What can hang from each mark
k_275: k_416 k_881 k_931
k_416: k_275 k_312 k_881 k_931
k_881: k_25 k_312 k_416
k_312: k_275 k_416 k_881
k_25: k_881
k_931: k_275 k_312 k_416 k_881

Each row was made from one small tree. The marks that hang from a mark follow it in brackets, in the order of their numbers. Every link used is in the known rows. Write each row's tree.
Known rows
k_312{k_275 k_881{k_25 k_416}}: [-0.15  1.06 -0.97 -1.53 -0.73  0.77 -1.11  1.56 -1.55 -2.23 -1.75  1.71
  0.46 -1.61 -1.49 -1.63 -0.68  2.27 -1.15 -3.38  2.47  1.05 -0.52  1.72
 -2.07]
k_275{k_416{k_312}}: [-0.46  1.72 -1.38  0.91  1.83  0.43 -1.17  1.29 -0.82  5.42 -2.07 -0.75
  1.43 -0.20 -0.37  0.81 -1.44  0.53 -2.31 -1.37  1.28  3.67  0.50 -1.18
 -1.31]
k_25{k_881{k_312}}: [ 1.82 -0.86  0.80 -1.91  0.13 -0.04  1.13 -1.14 -3.01  3.09 -0.88  2.04
 -0.71  0.55  0.55 -1.74 -3.02  2.50 -2.89 -2.55  2.42  3.64  0.34 -0.44
 -1.28]
k_881{k_25 k_416{k_931}}: [ 3.04  0.98 -0.62 -0.42  2.23  1.25  0.79  1.42 -3.49 -1.37  1.75  3.31
  1.24 -0.39 -0.86 -0.24 -1.35  1.64 -2.88 -0.86  5.40  3.09 -0.25 -1.23
 -2.03]
k_931{k_416{k_312 k_881}}: [ 1.74  0.29 -0.92 -1.84  0.61  0.20 -2.27  0.34  0.46  3.79 -1.63 -1.33
 -0.30 -0.33  1.33 -0.16 -1.01  1.92 -2.73 -2.18  1.76  1.57  0.45 -0.97
 -1.39]
k_312{k_275 k_416}: [-0.21  1.79  0.10 -0.69 -1.36  0.08 -2.12  1.84 -0.37  1.70 -3.12 -0.30
  1.42 -2.11 -0.47  0.39 -0.30  2.63  0.11 -3.46 -0.72  1.51  0.07  2.59
 -1.85]
k_931{k_312}: [ 3.07  1.52  1.55 -1.38  1.57 -0.21 -0.24 -1.88 -0.87  2.65 -1.16 -0.40
  0.51 -0.52  2.06 -1.03 -1.86  2.45 -2.61 -2.09  2.07  2.31  1.31  0.74
 -1.08]
k_275{k_416{k_881{k_25 k_312}} k_931}: [-0.17  1.51 -2.50  1.69 -0.22  2.02  0.02  1.73 -1.00  4.68 -1.69  0.39
  1.38 -0.11 -0.03 -0.29 -1.42  0.04 -0.62 -0.77  2.36  2.19  0.48 -2.26
 -0.57]
k_312{k_275 k_416{k_931} k_881{k_25}}: [-1.70  0.00 -2.23 -0.36 -2.79  1.37 -3.56  2.53 -0.74 -1.94 -3.12 -0.90
  0.71 -2.44 -1.90 -0.36 -1.04  1.95  1.40 -4.20  0.77 -0.72 -0.89  0.94
 -1.16]
k_881{k_25 k_312}: [ 2.31  1.34  0.23 -0.90  2.11  0.42  1.53 -1.27 -3.71 -1.24  0.68  3.83
  1.02 -0.29 -0.89 -0.52 -2.82  2.22 -3.97 -0.94  3.79  3.26 -0.56 -0.44
 -2.10]
k_881{k_25}: [ 2.65  1.91  0.57  0.04  1.03  0.38  0.20 -0.10 -2.99  0.69  0.33  2.04
  1.12  0.13 -0.35  0.17 -2.03  1.98 -1.57 -1.43  2.91  2.60  0.10 -0.24
 -1.37]
k_931{k_312{k_275}}: [ 2.18  2.10  1.58 -1.68  1.29 -0.26 -0.75 -0.87 -0.02  1.60 -1.49 -1.15
  1.30 -0.93  1.77 -0.92 -1.44  2.78 -1.91 -2.53  1.52  1.82  1.23  1.54
 -1.44]
k_931{k_275 k_312 k_881}: [ 4.17  0.09  3.41 -3.40  0.69  0.12 -0.33 -3.35  0.53  2.48 -3.49 -3.47
 -1.14 -1.38  3.74 -1.35 -2.82  3.47 -2.89 -1.47  2.78 -0.30  1.78  1.00
 -2.03]
k_25{k_881{k_312 k_416{k_275}}}: [ 1.58 -1.32  0.09 -2.90  1.63  0.08  1.55 -0.36 -2.95  1.58  0.12  1.73
 -0.34  0.16 -0.13 -1.99 -2.27  2.24 -4.47 -2.14  3.36  5.08 -0.28 -0.39
 -2.13]
k_25{k_881{k_416{k_275}}}: [ 1.77 -0.85  0.31 -2.27  0.84  0.09  0.57  0.48 -2.44  2.81 -0.09  0.52
 -0.25  0.43  0.19 -1.53 -1.68  2.06 -2.79 -2.48  2.72  4.63  0.21 -0.29
 -1.61]
k_416{k_312}: [ 0.40  1.48 -1.83 -0.38  3.42 -0.40 -1.24  0.65 -0.94  3.34 -0.09  0.53
  0.45  0.03 -0.64 -0.50 -1.68  1.25 -2.90 -1.59  1.65  2.99  0.44 -1.14
 -1.45]
k_25{k_881}: [ 2.03 -0.50  1.03 -1.27 -0.54 -0.09  0.15 -0.32 -2.47  4.37 -1.11  0.86
 -0.64  0.87  0.86 -1.25 -2.43  2.30 -1.25 -2.86  1.82  3.19  0.79 -0.29
 -0.79]
k_931{k_416}: [ 2.44  1.82  1.33 -1.49 -0.88  0.30 -1.14 -0.30 -1.34  3.79 -1.76  0.43
 -0.23 -1.08  2.45  0.05 -1.10  2.39 -2.04 -2.27  1.25  1.37  0.82  0.94
 -1.27]
k_881{k_25 k_312 k_416{k_931{k_275}}}: [ 2.99  0.53 -0.12 -1.49  3.30  1.09  2.06  0.17 -3.66 -3.49  1.71  4.34
  1.08 -1.20 -0.87 -1.01 -2.35  2.25 -5.67 -0.66  6.35  2.54 -0.80 -1.39
 -3.06]
k_275{k_416{k_881} k_931{k_312}}: [ 0.49  1.59 -1.55  1.29 -0.26  1.68 -0.86  1.06  0.51  6.38 -2.63 -2.28
  1.11 -0.28  1.87 -0.58 -0.95  0.26 -0.18 -1.33  1.71  1.74  1.60 -1.56
 -0.08]
k_25{k_881{k_416{k_312}}}: [ 1.77 -0.72 -0.19 -1.84  1.52 -0.13  0.69  0.25 -2.52  3.29 -0.36  0.76
 -0.56  0.78  0.45 -1.61 -1.60  1.99 -3.39 -2.47  3.27  4.27  0.50 -0.62
 -1.69]
k_416{k_931{k_275}}: [ 1.92  0.81  0.20 -0.15  0.78  0.61 -1.54  1.45 -0.86  2.15 -0.17  1.41
  0.38 -1.20  0.41 -0.59 -2.69  1.98 -1.00 -1.85  2.31 -0.32  0.64 -1.82
 -0.82]
k_931{k_312 k_881{k_416}}: [ 4.09 -0.36  1.54 -3.63  1.24  0.76  0.70 -2.85 -1.00  1.86 -2.25 -1.19
 -1.13 -0.84  2.60 -1.50 -1.66  2.82 -3.43 -0.80  4.05  2.86  1.41  1.28
 -2.21]
k_275{k_881{k_25 k_416{k_931{k_312}}}}: [ 2.21  0.60 -1.23 -0.90  0.55  0.39  1.19  0.60 -1.37  1.33 -0.71  2.44
  0.27 -0.80 -0.81 -1.72 -0.68  1.15 -1.94 -0.01  3.68  1.77 -0.12 -1.20
 -1.18]
k_312{k_275 k_881}: [-1.19  0.95 -0.91 -1.34 -1.74  0.42 -2.42  1.29 -0.27  0.66 -2.92  1.15
 -0.15 -1.75 -1.05 -1.83 -1.36  2.27  0.32 -3.95  0.04  0.07  0.01  1.76
 -1.06]

Write each row's tree
[ 2.70 -0.56 -0.08 -1.69  0.72  1.39 -1.24 -0.79 -0.67  2.08 -0.88 -0.85
 -0.54 -0.71  1.43 -0.77 -2.90  2.06 -0.88 -0.91  3.34  1.07  1.17 -1.50
 -0.77] -> k_416{k_931{k_312 k_881}}
[-0.17  2.91 -2.09  1.94 -0.93  1.34  0.92  0.92 -0.33  6.21 -2.99 -1.93
  1.19 -0.69  1.25 -0.97 -0.28 -0.70  0.27  0.31  1.78  1.11  1.07 -1.63
  0.11] -> k_275{k_416 k_881{k_25} k_931{k_312}}
[ 0.25  0.62 -2.55  0.07  3.17  0.14 -1.73  2.07  0.16  2.02  0.22 -0.53
  0.56 -0.66 -1.01 -0.82 -2.29  0.79 -2.13 -0.79  2.79 -0.16  0.05 -3.77
 -1.07] -> k_416{k_312 k_931{k_275{k_881{k_25}}}}
[-1.33  1.26 -2.71 -0.69  1.99  0.06 -2.29  1.40 -0.44  0.18 -1.00 -0.69
  0.67 -0.59 -1.77 -0.98 -1.43  1.37 -1.72 -2.73  1.58  1.48 -0.26 -0.42
 -1.60] -> k_416{k_312{k_275 k_881{k_25}}}
[ 1.63  0.24  0.37 -2.17  0.22  1.33  0.63 -1.22 -2.03  0.44 -2.02  0.57
  0.16 -0.75 -0.23 -0.06 -2.67  2.43 -2.01 -0.40  3.19  2.69 -0.04  0.31
 -2.47] -> k_931{k_881{k_25 k_312{k_275{k_416}}}}
[-0.14  0.02 -1.78 -0.47  0.03  0.85 -2.74  2.06 -0.72  1.81 -0.94 -1.04
  0.97 -1.72 -1.30  0.48 -1.43  1.39 -0.47 -2.24  0.32  2.33 -0.56 -0.57
 -1.06] -> k_312{k_416{k_275 k_931}}
[ 1.29  0.58 -2.33 -0.86  3.66  0.65 -0.44  1.97 -1.71  1.25  1.11  2.36
  0.45 -0.54 -0.85 -0.89 -1.02  1.18 -3.78 -1.12  4.04  3.20  0.17 -1.73
 -2.01] -> k_881{k_416{k_312 k_931}}
[ 2.25  0.48  2.02 -1.70 -0.52 -0.16 -1.54 -2.06 -0.05  0.08 -3.91 -3.28
 -0.13 -2.29  2.30 -1.36 -1.79  2.97 -2.68 -3.82  1.76 -1.25  0.62  1.64
 -1.64] -> k_931{k_275 k_312{k_416 k_881{k_25}}}
[-1.59  0.78 -3.99 -1.33  3.72 -0.59 -1.69  1.75  0.97  3.30  0.12 -1.86
  0.77 -0.47 -2.65 -1.14 -1.26  0.12 -2.58 -0.30  0.36  3.53 -0.77 -2.18
 -1.21] -> k_416{k_275{k_881} k_312}
[ 0.81 -2.08 -3.37 -1.68  2.48  1.53 -1.90  1.85 -0.20 -1.75  2.17  0.38
  1.57 -0.20 -3.28 -0.51 -3.28  1.17 -2.07 -0.58  3.72  2.86 -1.70 -4.40
 -1.18] -> k_416{k_275 k_881{k_25 k_312} k_931}
[-0.01  1.94 -3.02 -0.43  0.07  0.79  2.25  1.16 -1.48  3.95 -1.19  4.25
 -0.85 -1.42 -0.31 -3.48 -0.19  0.36 -2.05  0.28  2.33  1.40  0.37 -0.87
 -0.87] -> k_275{k_881{k_312 k_416} k_931}
[-1.18 -0.47 -4.27 -0.11  2.09  0.87 -3.08  1.93 -0.46  1.61 -0.09  0.19
 -0.49 -0.55 -1.65 -1.27 -2.44  0.62 -1.46 -2.20  2.40  0.79 -0.05 -3.18
 -0.55] -> k_416{k_312{k_881} k_931}
[ 0.24  1.91 -0.41 -1.37 -0.29 -0.24 -0.15  2.03 -0.08  2.19 -2.11  2.34
  0.83 -1.51 -1.00 -1.54 -0.12  2.00 -0.68 -1.58  0.83  1.55  0.13  1.31
 -1.60] -> k_312{k_275{k_881{k_416}}}
[ 0.06  2.16 -1.51  1.37 -0.93  2.40  0.04  1.14 -1.69  5.73 -2.45 -1.33
  0.52 -0.33  1.27  0.29 -1.38  0.07  0.61 -0.18  2.12  1.97  1.27 -1.17
 -0.69] -> k_275{k_416 k_931{k_881{k_25}}}
[ 1.62  1.68  1.36 -1.57  0.25 -0.17 -1.38 -0.63  0.08  1.47 -2.76 -2.30
  1.38 -1.70  1.65 -0.33 -0.83  2.88 -1.49 -3.08  0.66  1.73  0.92  2.40
 -1.65] -> k_931{k_312{k_275 k_416}}
[ 3.64 -0.33  1.49 -2.61 -0.16  0.90 -0.36 -3.11 -1.25  0.93 -3.07 -3.49
 -0.40 -0.86  2.28 -0.05 -1.96  2.81 -1.81 -1.29  3.06  1.99  0.91  1.30
 -1.91] -> k_931{k_312{k_416} k_881{k_25}}
[-0.68  1.28 -2.35 -0.07 -0.75  0.60 -1.39  1.71 -0.68  2.98 -1.84 -1.31
  0.70 -1.62 -1.12 -0.39 -0.34  0.78 -0.03 -1.47 -0.33  2.01 -0.51  0.14
 -0.89] -> k_312{k_416{k_275{k_881{k_25} k_931}}}
[ 3.20  1.27  0.02 -0.99  2.57  1.08  0.66  0.92 -2.66 -2.23  1.45  1.57
  1.77 -0.62 -0.03 -0.34 -1.14  2.00 -3.05 -1.16  5.54  2.79  0.05 -0.70
 -2.25] -> k_881{k_25 k_416{k_931{k_312{k_275}}}}
[-1.22  0.95 -3.91 -1.04  3.95 -0.43 -1.40  1.65  0.36  2.09  0.67 -2.03
  1.24 -0.23 -2.87 -0.76 -1.32  0.05 -2.65 -0.07  1.10  3.69 -1.02 -2.43
 -1.40] -> k_416{k_275{k_881{k_25}} k_312}
[ 0.96 -1.31  0.13 -2.16 -0.05  0.04  0.32 -0.67 -2.57  2.63 -1.36  0.39
 -0.41 -0.05  0.05 -1.29 -2.59  2.34 -2.80 -2.81  1.65  3.94 -0.21 -0.07
 -1.44] -> k_25{k_881{k_312{k_416{k_275}}}}
[ 0.50  0.81 -1.45  1.06 -0.61  1.03 -0.04  1.10 -0.33  4.32 -2.63 -0.72
  1.39 -0.63 -0.51  0.03 -1.32  0.05 -0.37  0.05  2.47  1.52  0.09 -2.44
 -0.27] -> k_275{k_416{k_931{k_312}} k_881{k_25}}
[ 3.41 -0.53  0.93 -4.05  1.90  0.78  0.21 -2.39 -0.49  1.35 -1.61 -2.36
 -0.72 -0.94  1.94 -1.39 -1.70  2.55 -3.61 -0.58  3.72  3.40  0.97  0.92
 -2.31] -> k_931{k_312 k_881{k_416{k_275}}}
[ 1.41 -1.04 -0.78 -0.56 -1.29  0.75 -2.78  1.55  0.27  2.36 -2.65 -0.21
  0.17 -1.53 -0.45 -0.16 -1.53  2.22 -0.36 -2.82  1.13 -0.06 -0.10 -0.94
 -1.00] -> k_312{k_416{k_881 k_931{k_275}}}
[ 0.76  2.45 -2.00  0.62 -1.01  0.71  0.63  0.23 -0.63  3.87 -2.13 -0.96
  0.17 -1.03  1.16 -2.01 -0.11  0.35  0.37 -0.42  1.50  0.16  0.87 -0.55
 -0.04] -> k_275{k_881{k_25} k_931{k_312{k_416}}}
[ 1.79 -0.32 -0.61 -0.55 -1.26  0.48 -1.69  0.58 -1.00  1.83 -2.53  0.28
  0.48 -0.76 -0.90  0.24 -1.05  2.23 -0.67 -2.58  1.15  1.96 -0.40  0.30
 -1.33] -> k_312{k_416{k_881{k_25}}}
[ 0.20  1.48 -1.00  1.10 -1.28  0.54  0.54  1.12 -0.92  5.27 -3.37  0.72
  1.15 -0.53 -1.11  0.10 -0.86  0.23 -0.49 -0.10  1.36  2.32 -0.13 -1.05
 -0.63] -> k_275{k_416 k_881{k_25}}
[ 0.08  0.72 -1.87 -1.63  1.65  0.03  0.06  0.49 -0.86  1.17  0.14  0.79
  0.96 -0.91 -2.34 -1.19 -1.82  0.97 -2.37 -0.16  1.26  3.37 -1.15 -1.08
 -1.31] -> k_416{k_275{k_881{k_25 k_312}}}
